In the rows, 128 means zero.
Known rows, with every way that one mark hangs from another:
[U [P [V E K]]]: [147 119 139 156 120 119 101 125 151  93 146 128 109 202 127 149 138 138
  97 124]
[Q [U [P [V E K]]]]: [194 140 151 183 118 133  92 110 164 103 142 125 110 247 110 133 100 126
 111  83]
[Y H [P V]]: [105 115 142 175  64 138  75 144 127 107 119 126 111 140 142 131 112 131
 139 112]
[W [U [P [V E K]]]]: [123 125 118 121 118 127 126 114 161 102 138 127  99 178  99 126 164 108
 100  72]
[Y H [K [U [P [V E]]]]]: [175  84 111 212  97 107 176 122  91 119 133 154 114 143 158 119 128 156
 125 114]
[P [V E K]]: [121 121 146 160 143 102  69 105 173  99 140 137 124 196 146 135 135 142
 104 121]
[H [Y [K U] [P V]]]: [ 71 113 136 133 162 144 157 144  61 142 118 143 143 199 131 117 122 158
 132 156]
[V E]: [121 137 134 104 177  91  95 127 157 128 136 119 141  90 132 134 117 122
 130 138]
[Y H K [P V]]: [141 104 136 201 100 116  68 147 112 110 126 145  94 154 139 116 109 145
 149 101]
[U [P V]]: [ 97 144 143  96 133 147 134 133 168 122 134 137 134 162 127 153 132 140
 143 151]
[E U [V K P]]: [182 151 100  42 120 136 143 109 144 137 126 120 112   9  67 129 169  85
 121 114]
[P [V [E U] K]]: [138 125 136 127 136 117 108  88 165 124 132 121 103 152 112 126 179 134
 113  98]
[K [U [P V]]]: [ 81 132 133 104 114 158 199 112 137 145 124 135 158 116 148 145 133 131
 137 186]
[K U]: [ 80 145 126  85 153 126 161 110 151 167 118 123 180  23 163 127 115 117
 153 186]
[Y H [K [U P]]]: [170 117  98 158 101 111 175 144 108 152 122 138 137  40 166 118 109 137
 161 134]
[H [Y K P]]: [111 138 134 101 192 115  91 182  87 137 125 122 125 162 108 122 105 147
 143 127]
[H [Y [K [U P]]]]: [120 136 107  85 181 127 206 159  87 161 123 136 159 127 138 128 121 160
 148 152]
[Y H K]: [163 129 114 156 145  83  81 143 162 133 127 148 124  72 166 111 107 152
 172  95]
[K [U [P [V E]]]]: [108 111 131 133 123 136 192 110 110 128 132 130 144 138 136 143 135 131
 110 170]
[V P]: [117 147 131  51 176 131 101 144 140 134 135 120 137  33 124 114 125  96
 137 142]
[H [Y K]]: [110 150 122  81 225  99 109 160 143 145 127 147 148 162 138 121 118 175
 159 113]
[W [U [P [V K]]]]: [ 98 145 120  93 108 151 133 117 185 118 129 132 113 156 109 129 161 112
 128  85]
[Y H [K U] P]: [146 105 115 184  94 111 126 145  75 150 116 122 128  28 156 103  93 113
 152 141]

Rows:
[125 142 119 110 105 136 163 126 137 150 126 109 159  59 154 141 121 110
 128 178] -> [V [K [U P]]]
[ 77 149 120  61 129 156 163 123 179 131 126 136 120 137  99 131 159 112
 145  98] -> [W [U [P V]]]
[139 145 129  93 102 155 145 111 170 134 128 118 103 140 105 143 177 130
 134 116] -> [E [U [P [V K]]]]
[ 85  99 139 171 116 136 127 133  56 110 123 114 138 229 132 129 131 141
  75 139] -> [H [Y [P [V E [K U]]]]]
[142 163 153 121 128 162 128 116 181 131 130 135 131 202 108 136  93 130
 155 110] -> [Q [U [P V]]]
[121 133 120  94 138 138 135 120 114 144 130 114 155  16 156 104 129  86
 115 165] -> [V [K U] P]
[128 110 141 208  43 131  46 140 133  96 123 122 103 160 153 130 114 131
 121 103] -> [Y H [P [V K]]]
[167 161 152 151 110 157 100 113 189 118 132 130 124 224 120 134  97 127
 138  99] -> [Q [U [P [V K]]]]
[ 98 125 124 108 175 127 152 162  52 159 117 121 151 117 127 114 106 138
 140 160] -> [H [Y [K U] P]]
[110  99 130 217  27 144 106 120 102 118 113 119 129 118 171 122 115 120
 117 135] -> [Y H [P [V [K U]]]]
[ 98  93 135 164 170 121 153 141  36 126 127 137 129 221 119 116 125 155
 105 141] -> [H [Y [K U] [P [V E]]]]
[125 124 141 126 140 125 130 130 144 105 142 132 116 182 117 151 135 139
 114 137] -> [U [P [V E]]]
[119 117 138 129 125 138 105 134  82 113 123 101  91 228  79 130 173 142
  90  85] -> [H [Y [P [V [E U] K]]]]
[150 134 102  84 112 134 167 106 118 134 125 134 160   4 120 129 126  84
 108 171] -> [E [V [K U] P]]
[125  92 127 208  82 128 131 127  83 132 118 145 119 109 157 106 110 135
 146 135] -> [Y H [K U] [P V]]
[153 145 100 102  79 133 193 111 140 138 123 129 163  50 119 166 118 108
 122 183] -> [E [V [K [U P]]]]
[160 133 117  48 175 123 137 124 106 143 136 101 100   8  79 105 172  86
 119 107] -> [V [E U] P]
[168 147 113  75 130 123 105 126 150 111 135 136 133  54 102 137 126  95
 113 136] -> [E [V K P]]
[ 94 138 114  90 206 110 172 138 109 167 118 145 174 117 159 113 121 164
 155 146] -> [H [Y [K U]]]
[133  93 141 206  73 115  69 139 103  91 128 120  96 161 132 130 115 129
 111 100] -> [Y H [P [V E]]]
[162 139 122 103 148  99 101 105 159 141 131  99 111  68 108 124 162 113
 120 102] -> [V [E U] K]
[170 142 152 150 137 138 124 113 158 114 139 129 116 223  96 135  97 127
 128  96] -> [Q [U [P [V E]]]]
